Every row comes from one small tree of marks. The marks that hang from a mark follow it in brackets, in the order of their numbers. Every link used is in the known rows. Which tree was each row made from?
Known rows
J903[J701[J46]]: [ 0.79 -1.46  2.56  3.27  2.79 -0.27 -0.09 -1.33  1.67  2.24 -3.27 -0.63
 -0.65 -4.45 -4.79 -2.37 -0.09  4.14 -2.83]
J226[J231[J46]]: [ 2.36 -2.34  1.02 -1.82  2.19  2.41  0.05  2.89  1.16  0.79 -3.53  2.50
 -1.83 -0.36 -2.59 -0.16 -1.26 -1.10 -0.88]
J701[J903]: [ 4.94 -0.80  1.12  1.56  0.55  0.73 -1.73  1.09 -0.32  3.43 -2.17  1.01
 -2.71 -0.90 -6.06  0.30 -1.14  2.13 -4.02]
J46[J231[J94 J226 J903] J583]: [-1.60  1.35 -1.63  1.11 -0.65 -0.28  0.62  1.58  0.48 -4.21  3.61 -0.40
 -2.32  3.17  4.42 -1.10  0.42 -3.08  5.43]
J903[J701[J46[J231]]]: [ 0.23 -0.87  2.36  3.36  0.30  0.27  0.72 -0.31  0.91 -0.31 -1.79 -1.05
 -1.74 -2.70 -4.65 -2.61 -0.73  2.90 -2.93]
J701[J46[J231[J226] J583] J903]: [ 2.88 -0.58  0.09 -0.81 -3.74 -1.83  1.05  3.55 -4.60 -2.35  0.80 -0.62
 -4.63  2.29 -1.51 -0.72  0.79 -4.58 -5.44]
J903[J231[J226] J701[J46]]: [-0.05 -0.76  0.52  1.96  0.21 -0.39  2.05 -0.38 -0.58  2.96 -1.41 -3.10
  4.49 -2.29 -1.85 -1.62  0.46  2.57 -3.76]
J903[J231[J226] J701]: [ 1.46  1.38  0.27  2.09  0.58 -0.38  1.42 -0.50  1.72  5.10  0.36 -2.08
  5.16 -1.01 -0.48  0.31 -0.47  4.33 -1.07]
J46[J231[J94 J903] J583 J701]: [-2.65  3.85 -0.31  3.92 -2.64 -2.60 -1.11 -0.16  3.04 -4.31  2.31  0.26
 -5.54  2.28  3.04  1.66  0.11 -1.23  5.47]
J903[J231[J94 J226] J701[J46]]: [-1.76 -0.55 -1.03  0.64  1.60  0.46  1.43 -1.78  0.29  1.70 -1.90 -3.06
  5.92 -3.05 -0.60 -2.73  0.51  1.76 -1.36]
J231[J46 J94 J903]: [-4.08 -1.73 -0.79 -0.79  2.84  3.62 -1.30 -1.95  0.33 -1.25 -0.55  1.21
  1.50 -1.19 -0.01 -1.86  0.21  0.47  4.51]
J701[J46[J231] J903]: [ 2.82 -2.02  0.80  1.11 -3.14  0.68 -0.26  2.61 -3.83 -1.39 -2.58 -0.23
 -5.01 -0.40 -7.41 -2.35 -0.24 -1.43 -7.12]
J903[J701[J46[J231[J94] J583]]]: [-1.76 -0.27  1.38  1.38  0.19 -2.20 -0.35  0.46  2.56 -1.96 -0.76 -0.39
 -1.30 -1.58 -2.05 -2.67 -0.35 -0.59  0.40]
J231[J46[J701[J903]] J226]: [ 3.46  1.88 -0.83 -3.88  0.26  0.64  0.31 -3.62 -4.85  0.85  2.32  1.12
 -0.61  0.09  2.89  4.95  1.01  1.84 -3.65]
J231[J46 J94]: [-0.25 -2.82 -0.42 -3.50  3.40  3.23 -1.63 -2.38  1.41  0.24 -1.10  1.76
  2.81 -2.34 -1.22 -1.06 -1.08  0.83  2.14]
J903[J701]: [ 2.36  0.18  2.30  3.49  3.21  0.12 -0.91 -1.44  3.85  3.68 -1.44  0.31
  0.09 -3.09 -3.43 -0.34 -1.40  6.06 -0.14]
J46[J231[J226 J903] J583]: [-0.22  1.27 -0.27  2.46 -2.26 -0.95  1.26  2.80 -0.40 -2.96  3.89 -0.80
 -3.58  4.15  2.94 -0.06  0.21 -2.25  3.02]
J231[J46[J701] J94]: [-0.25  0.00 -0.55 -2.50  2.50  1.45 -1.48 -4.81  1.67 -0.51 -0.55  1.89
  1.02 -2.29  1.18  2.06 -0.44  2.29  2.05]
J46[J231 J583]: [ 2.46 -0.41  1.84  1.82 -2.50 -1.60 -0.72  3.62  3.34 -1.07  1.07  0.88
 -3.66  2.14 -1.95 -0.22 -1.88 -1.47  1.03]
J46[J231[J226] J583 J701[J903]]: [ 4.28  4.85 -0.70  0.33 -3.98 -3.66 -0.01  0.65 -1.81 -1.68  4.18  0.82
 -6.09  4.03  3.51  4.94  0.06 -1.27 -2.47]
J903[J231]: [ 2.27 -2.12  1.07  2.87 -1.58  0.70 -0.37  2.09  2.99  4.19 -2.95 -0.92
  2.74 -0.23 -5.74 -1.03 -1.90  2.16 -1.25]
J226[J231[J46[J583 J701] J903]]: [-1.83  1.54  0.94  0.84 -0.43 -1.52 -0.31  2.61  0.99 -1.50 -1.06  2.72
 -5.11  2.05  3.00  2.20  0.40 -2.41  2.51]
J701[J46 J903[J231[J226]]]: [ 2.37 -1.89 -0.40 -0.02 -2.93  0.12  1.28  2.26 -5.09  2.27 -2.68 -2.05
  1.29 -0.14 -4.69 -1.27  0.76 -1.29 -7.78]

Which tree is each row?
[-3.85 -1.74  0.21  2.42 -1.96 -0.54 -0.38  2.54  0.38 -4.94 -0.94 -0.80
 -3.76  0.49 -1.50 -4.01  0.66 -4.19  2.37]  J701[J46[J231[J94 J903] J583]]
[-3.50 -0.87 -0.29 -1.37  1.84  0.47 -1.01  3.55  1.82 -2.20 -2.02  2.33
 -2.14  1.62  2.22 -1.67 -0.01 -4.62  5.26]  J226[J231[J46[J583] J94 J903]]
[-1.55 -0.05 -0.90 -1.54 -0.95  0.74 -1.15 -2.44  2.11  1.31 -1.44  0.30
  4.58 -0.81 -0.47  1.37 -0.96  1.04  1.01]  J903[J231[J46[J701] J94]]
[-2.58 -1.36  0.76  2.46  0.60 -0.51 -0.23 -0.76  2.75  2.59 -4.36 -1.79
  4.64 -3.58 -4.66 -3.63 -0.45  2.02 -1.32]  J903[J231[J94] J701[J46]]
[-1.72 -1.24  0.36  1.97 -2.43 -0.71  1.83  2.91 -2.52 -4.51  1.31 -1.62
 -4.01  2.07  0.96 -2.28  1.60 -3.44 -0.16]  J701[J46[J231[J226 J903] J583]]
[-0.01 -1.14  3.15  2.69  1.56 -2.75 -0.48  0.41  2.74  1.80 -1.95 -0.36
 -1.35 -2.95 -3.05 -1.73  0.17  1.75 -1.20]  J903[J701[J46[J583]]]
[-0.69 -1.68 -1.99 -4.05  0.91  2.91  0.66 -0.78 -0.62  0.98  0.06 -0.77
  7.59  0.11  1.52 -0.23 -0.36 -0.48  0.99]  J903[J231[J46 J94 J226]]
[ 2.13 -0.26 -1.84 -0.80  1.12  3.00  1.32 -1.16  0.30 -2.45  1.47 -0.49
 -0.04  0.28  0.88 -0.58 -0.88  0.21  1.64]  J46[J231[J94 J226]]
[-0.61  1.91  0.11  3.99  3.34  0.77  1.28 -2.43 -0.41  1.88  1.86 -1.51
 -0.08 -1.31  1.96 -0.29  1.06  4.73  1.94]  J231[J226 J903[J701]]
[-2.46  0.91  0.67  1.93  0.42  0.88 -0.94 -2.88 -0.65 -0.36  0.48  1.23
 -1.97 -0.62  0.94  2.28  1.11  2.56  1.57]  J231[J46[J701] J903]
[-5.88  1.04  0.43 -0.39  2.93 -1.02 -1.83 -1.37  2.20 -0.45  1.72  1.28
  1.55 -0.23  2.70 -1.13  0.51 -0.09  6.60]  J231[J46[J583] J94 J903[J701]]
[ 0.28  1.51 -0.57 -2.22 -2.69 -2.17  0.99 -0.08 -0.17  1.48  2.74 -0.14
  3.73  2.27  4.26  4.04  0.61 -0.67 -0.09]  J903[J231[J46[J583 J701] J226]]
[ 1.29 -0.40  0.85 -2.11 -4.08 -1.86 -1.60  3.97 -1.01  3.68 -0.84  0.98
  1.75  2.73 -3.69  0.98 -1.10 -2.42 -3.52]  J701[J903[J231[J46[J583]]]]
[-1.84  2.43 -0.32 -0.85  0.09 -1.55  0.73 -2.16 -2.37 -1.68  4.49  0.61
 -1.41  2.19  7.68  3.73  2.29 -0.57  3.16]  J231[J46[J583 J701] J226 J903]
[ 1.83  1.54  0.24 -3.34  0.51 -1.87  0.84 -2.37 -0.75 -0.38  3.56  1.43
 -0.12  1.05  6.46  4.96  1.00  0.20  0.79]  J231[J46[J583 J701] J226]
[-0.13 -1.69  0.19 -3.69  2.32  0.53 -1.10  3.32  3.02 -1.23 -2.69  2.67
 -1.13  0.44  0.83 -0.57 -1.36 -4.31  3.41]  J226[J231[J46[J583] J94]]
[-0.04 -0.61 -0.69 -3.43 -2.62 -1.29 -2.24  2.60 -0.20  2.45 -1.04  1.33
  2.80  1.96 -2.70  0.03 -1.01 -3.35 -1.15]  J701[J903[J231[J46[J583] J94]]]
[ 3.86  2.70 -0.60  1.85 -1.31  0.68  1.69 -2.54 -0.43 -2.03  2.69 -0.56
 -3.59  0.71  2.74  3.77 -0.35  2.72 -1.16]  J46[J231[J226] J701]
[ 0.79 -2.06 -1.76 -1.17 -1.59  0.67  0.48  1.06 -4.08  1.01 -3.16 -2.18
  2.35 -0.62 -3.41 -2.33  0.99 -1.99 -5.50]  J701[J46 J903[J231[J94 J226]]]
[ 2.61  2.52 -0.10 -4.10 -1.00 -2.35 -0.08 -1.73 -3.42  0.57  3.63  1.67
 -1.41  1.92  5.23  5.56  1.08 -0.84 -1.94]  J231[J46[J583 J701[J903]] J226]
[-5.37  0.43 -0.22 -0.15  4.24  1.64 -1.69 -3.52  1.08 -0.07  0.11  0.65
  2.46 -2.24  0.78 -2.17  0.34  2.64  4.90]  J231[J46 J94 J903[J701]]
[ 0.66 -1.93 -1.76 -5.57  4.20  3.73  0.40 -3.29 -1.37 -0.77  1.21  0.82
  4.26 -1.55  3.17  0.13  0.15  0.19  2.17]  J231[J46 J94 J226]
[-2.40  2.52 -1.83  2.46  1.56  1.84  1.13 -2.10 -0.04 -2.71  2.86 -1.50
 -0.41  0.26  2.86 -1.82  0.34  1.92  3.79]  J46[J231[J94 J226 J903[J701]]]
[ 1.85 -1.38  0.07 -0.44 -4.05 -2.52  0.55  4.07 -3.73  1.61 -1.44 -1.84
  0.22  1.61 -2.54 -1.13  1.03 -3.93 -6.00]  J701[J46[J583] J903[J231[J226]]]
[-0.57  0.77 -2.36 -3.21 -0.07  1.45  0.63 -3.09 -0.43  0.58  0.87 -0.66
  5.83 -0.02  3.81  2.40  0.17  0.88  0.81]  J903[J231[J46[J701] J94 J226]]
